Each row was made from one small tree. The marks that hang from a mark follow it in brackets, in alphabetical order. Every link used is in the known rows. Write each row's tree.
Known rows
E{S{K L U}}: [ 3.3 12.7 45.5 -3.4  0.2 -2.8 -8.4 -6.7 -9.0  8.6 -7.4 17.2 12.8 43.1
 23.7 -5.3 28.9 -8.9  4.1 15.8 16.8]
S{C L Q}: [ -0.6   5.7  15.2   0.8  16.2 -11.0 -18.7  -8.0  -1.2  22.0  -7.2   2.2
  11.8  34.8  21.9  -7.3  18.5  -3.5   6.3  21.2  -2.2]
W{Y{S}}: [ -4.1  -4.7   8.2  -1.3   2.5  -3.7  12.2  16.3  -4.7 -10.8  -7.2 -24.5
   9.0  -2.7  -3.2  -3.8   4.5  -0.3   2.5  -3.2  10.2]
S{U}: [ 2.1  7.0 19.1  2.5  8.3 -1.3 -2.4 -3.2 -4.5  5.3  0.3 -1.4  6.3 14.1
  0.0 -3.4 15.0 -6.8 -1.2  8.1  5.8]
E{S{C K Q}}: [  5.1  -2.7  20.3  -0.8  18.4  -9.0 -21.2   1.0  -9.8  12.8  -0.5   3.2
  19.2  18.4  44.1  -7.7  16.8 -18.7   3.8  14.0   8.2]
Y{S{C K Q} Z}: [  2.3   6.5  13.8   3.5  14.6  -9.0  -6.3  17.0 -22.0  15.3   0.5 -13.2
  17.8  19.4  45.8 -19.5  10.3  -7.0   2.7   9.9  15.3]
S{C K L}: [  9.4  12.9  38.8   0.3  11.6  -6.9  -5.4   5.5  -5.8  16.8 -14.4   2.8
  -7.5  37.1  38.2 -16.5  13.8   0.6   6.2  21.3   2.5]
Z{Y{S{C}}}: [ -5.2  -3.4  10.2   1.3   3.2 -11.1  -1.1  15.8  -8.6   7.2   6.6 -22.2
  -2.7  11.1  11.3  -4.3  12.4   2.4  -5.4   3.4   2.7]
K{S{C U}}: [  6.0  14.5  26.1  -3.0  15.0  -0.7  -6.6  -2.5   4.3   5.2   4.1  -6.8
   0.5  24.6  36.1  -5.1  19.2 -19.3   1.6  16.8  14.6]
Y{S{L} W Z}: [-18.4   2.9 -27.4   5.4 -18.6   4.2  21.7  -6.3 -14.8  10.9   3.1  -3.6
   9.2  23.0  11.5 -23.3   0.5  11.5   2.0   0.7  14.4]
W{Y{S{C}}}: [  3.4  -5.4  12.1   0.8  14.0  -8.5  10.0  15.6  -9.7  -4.8  -5.4 -31.9
   0.0   7.3  16.1 -11.0   3.5  -2.6   4.8   6.7   9.4]
S{Q U}: [ -3.5   5.3  21.5   2.1  19.1  -5.6 -17.9  -4.4  -4.0  12.6  -2.9  -0.3
  26.6  15.4   2.0  -2.3  25.2 -15.1  -2.1  11.8   4.1]
W{Y{S{U}}}: [ -1.6   2.1  28.5   1.1  11.8  -4.5   9.5  13.0  -9.7  -6.6  -7.7 -26.2
  14.4  11.4  -3.2  -7.1  18.9  -7.5   0.6   5.6  16.1]
W{Y}: [ -1.9  -7.0  17.3   2.5   5.5   0.3   8.8   4.2   5.6  -6.5  -8.0 -17.2
   5.2   2.1  -3.1  -3.7   7.1  -2.2   6.3   4.7  -3.1]
Y{S W Z}: [-16.2  -4.4 -38.2   8.0 -13.0   6.0  23.4   0.7 -16.1   3.3   9.7 -12.3
   9.7  -0.2  10.7 -20.5  -8.0   4.5  -3.3  -6.6  15.1]
Y{Z}: [-2.1  0.1 -9.4  5.3 -9.2  4.0  9.2 -4.0 -3.8  2.0  9.3 -1.5 -0.8 11.9
  6.4 -5.2 -3.0  6.4  6.3 -1.8  2.9]
Y{S{C}}: [  5.2   1.0  -4.8  -1.5   8.1  -8.6   0.4  10.9 -15.4   1.0   1.7 -14.1
  -5.3   4.6  20.6  -7.7  -3.9   1.5  -0.9   2.4  12.8]
Z{Y{S{L Q} W}}: [-30.9  -3.0  -1.7   4.3  -4.6  -5.6  -5.9   2.6  -3.9  23.3  -1.6  -9.0
  31.7  16.0  -2.2 -14.4  29.3  -1.2  -8.9   7.9   0.5]
W{Y{S{K L} Z}}: [ -4.0  10.0  35.5   2.1  -6.5  -1.9  17.2  19.0 -10.4   0.3 -14.5 -16.2
   8.2  34.5  21.7 -17.9  14.2   8.4  11.1   7.2  14.4]
Z{Y{S}}: [-11.4  -2.7   7.2   0.2  -8.3  -5.3   1.0  16.6  -5.2   0.8   5.7 -15.5
   6.6  -1.8  -9.4   3.0  11.0   5.1  -7.7  -5.7   2.1]
Y{S}: [ -2.1   1.6  -7.8  -3.8  -3.6  -3.6   2.7  12.1 -11.2  -5.9   1.7  -6.6
   2.8  -5.9   1.5  -0.8  -4.2   3.1  -3.7  -6.8  12.5]
Y{W}: [-12.7  -6.5 -22.3   7.3  -0.8   6.3  11.8  -8.6  -1.8   7.4  -0.2  -3.4
   6.0  -5.0   3.4 -16.1  -0.7  -4.3  -4.6   2.5   0.9]

Which tree is each row?
[-10.2   2.4  -5.3   3.1   0.2   1.8  11.6  16.0 -16.2   5.2  -8.8  -7.9
  11.6  -9.2  22.6 -24.1   1.3  -5.7  -9.9   0.8  15.3]
Y{S{K} W}
[ -1.3  18.7  56.9   1.3  18.7  -6.9 -20.8   1.8  -6.5  23.1 -18.1   9.0
  28.6  39.0  20.3 -11.8  38.9 -14.2   1.3  24.6   6.0]
S{K L Q U}
[-24.0  -9.1 -14.4   6.4  -8.7   0.5  11.6   7.9  -5.9   9.2   5.8 -19.4
  13.0  -6.4  -4.5 -12.8  10.4   0.1 -13.3  -3.5   1.8]
Z{Y{S W}}
[  1.3  13.6  27.3  -2.4  26.0  -4.4 -21.5  -2.9   3.9  13.4   3.7  -5.9
  20.7  23.5  37.9  -2.9  29.9 -27.6   0.9  21.1  11.7]
K{S{C Q U}}
[ -1.0   6.9   8.2  -4.5  16.7  -3.0 -17.7   1.6   9.9   8.8   2.9  -3.4
  14.1   9.2  38.3   0.6  15.5 -20.3   3.0  13.4   5.4]
K{S{C Q}}
[ -1.0  19.8  37.4  -4.3  19.7  -6.1 -23.0  -8.5   6.5  20.1  -4.1   3.3
  19.4  47.0  38.4  -5.4  37.5 -21.0   6.4  27.6  10.9]
K{S{C L Q U}}
[ -6.2  -4.5   1.6   3.8  -5.8   0.6  21.1  12.9  -8.6  -9.5   1.7 -26.2
   8.5   7.6   2.0  -8.8   0.1   6.2   8.2  -4.7  12.1]
W{Y{S Z}}
[ -4.9   8.2  11.0   1.1   3.4  -3.9  -4.5  19.5 -18.0   7.8  -0.6  -6.0
  26.0   7.4  26.4 -12.4   8.9  -3.1   0.6   0.6  14.4]
Y{S{K Q} Z}
[ -5.2  13.0  25.5  -4.1  14.0   0.9 -19.5  -2.5   8.7   6.2   0.4   1.3
  27.9  11.5  17.7   2.9  30.2 -25.9  -1.6  10.9  11.1]
K{S{Q U}}
[ -3.2  -0.2  13.0  -1.6  10.7  -4.9 -18.8 -14.0  -6.9   6.2   6.9   6.5
  32.0  16.4   5.1   4.6  26.8 -19.4   0.6   8.5  11.4]
E{S{Q U}}
[-22.5   3.7  21.9   4.5  -8.9  -1.5   7.7  16.2  -8.6  18.1  -9.4  -8.0
  13.0  18.9  13.7 -22.7  24.1   1.2  -9.4   8.7   5.0]
Z{Y{S{K L} W}}
[-12.7   1.4  -9.4   4.7   3.4   1.0  10.5   0.3 -18.3   6.6  -0.4 -12.5
  16.8   2.5   4.1 -20.2  10.5  -8.8 -10.2   3.9  19.0]
Y{S{U} W}
[-15.5   9.4  44.4  -1.3   1.9 -11.2 -17.6  23.4  -6.6  19.1 -11.3  -3.2
  27.0  23.1  12.3  -6.1  35.7  -1.9  -4.8  10.5   2.0]
Z{Y{S{K L Q}}}
[ -2.4  12.5  36.3  -1.0   9.7  -6.2 -19.2   6.4  -2.0  18.2 -17.6  10.9
  21.4  23.7  19.3  -9.2  23.9  -7.0   2.7  16.5  -0.2]
S{K L Q}
[  3.7  20.3  55.6   0.5   9.2  -2.9  -7.2   2.1  -6.9  14.4 -17.3   8.8
   6.1  39.3  17.9 -12.5  29.2  -6.8   1.5  20.3   8.0]
S{K L U}
[-13.3   4.8  18.3  -2.2 -13.4  -7.5  -1.9  11.1  -2.0   7.0  -0.6  -6.2
   5.2  20.6  -8.4   1.4  20.0   9.7  -3.0   1.9   2.1]
Z{Y{S{L}}}
[-28.9 -10.6 -12.4   6.3   0.8  -4.5  -2.3   8.5  -5.9  16.6   5.0 -17.9
  32.7  -6.2  -3.1 -12.1  21.4  -7.7 -13.5   0.2   0.3]
Z{Y{S{Q} W}}
[  2.8   8.6  41.7   1.0  16.4 -11.3   4.3   6.3 -11.9   6.5 -13.3 -24.9
   4.5  44.1  16.2 -16.8  26.3  -2.9   7.4  21.9  15.8]
W{Y{S{C L U}}}
[  0.8  -9.2  -4.8  -1.1  12.7  -8.3 -18.1 -11.4  -6.2   8.3  10.0   1.4
  16.8  14.6  26.1  -0.4  11.1 -13.8   5.6   9.5   5.7]
E{S{C Q}}
[ -5.4   9.5  -5.4  -1.0 -17.7  -1.0  10.3   2.4 -12.5   2.6   3.0   0.2
   2.0  28.3   7.5  -6.5   1.2  14.8   6.6  -1.4  14.2]
Y{S{L} Z}
[ -0.8  -0.6 -11.5   3.5   9.0  -9.4  -4.0   6.0 -18.7  11.1   8.9 -15.0
  15.4  18.2  27.3 -10.4   4.8  -1.7   3.8   5.0  13.2]
Y{S{C Q} Z}
[ -5.6   1.0  -9.6  10.0   3.9   0.9  19.3  10.4 -24.3  14.9   2.2 -17.2
   4.1  14.6  47.7 -35.1  -1.5  -1.0  -1.5   7.9  17.9]
Y{S{C K} W Z}
[ 1.7 14.9 15.8 -6.7  2.3 -0.7 -5.5 -3.5 10.7  7.4 -1.9  3.8 -8.2 32.2
 37.7 -3.3 12.5 -6.2  7.9 15.1  8.3]
K{S{C L}}
[ -0.7  -2.5   5.4  -3.1   7.3 -10.4 -20.7 -17.0  -5.5  15.6   1.7   9.9
  15.8  37.8  26.9  -0.8  19.4  -7.0   9.7  16.0   5.1]
E{S{C L Q}}
[ -5.5   5.1  22.4  -3.5   5.1  -6.0 -21.1 -18.7  -6.6  13.2  -0.2  15.9
  30.8  40.5   7.3   1.8  33.5 -12.1   5.6  14.3  11.1]
E{S{L Q U}}
[  1.3   9.1  55.7   4.1  18.5 -11.8  -7.0  23.3 -16.9  15.1  -1.6 -22.6
   6.3  26.5  28.8 -15.6  32.5 -10.1  -8.3  17.1  12.4]
Z{Y{S{C K U}}}
[ -3.2  12.8  18.2  -6.0  11.7  -5.8 -21.4  -4.2  11.5  15.8  -4.1   3.9
  12.7  31.6  38.6  -2.1  22.8 -13.4   7.1  20.1   5.7]
K{S{C L Q}}
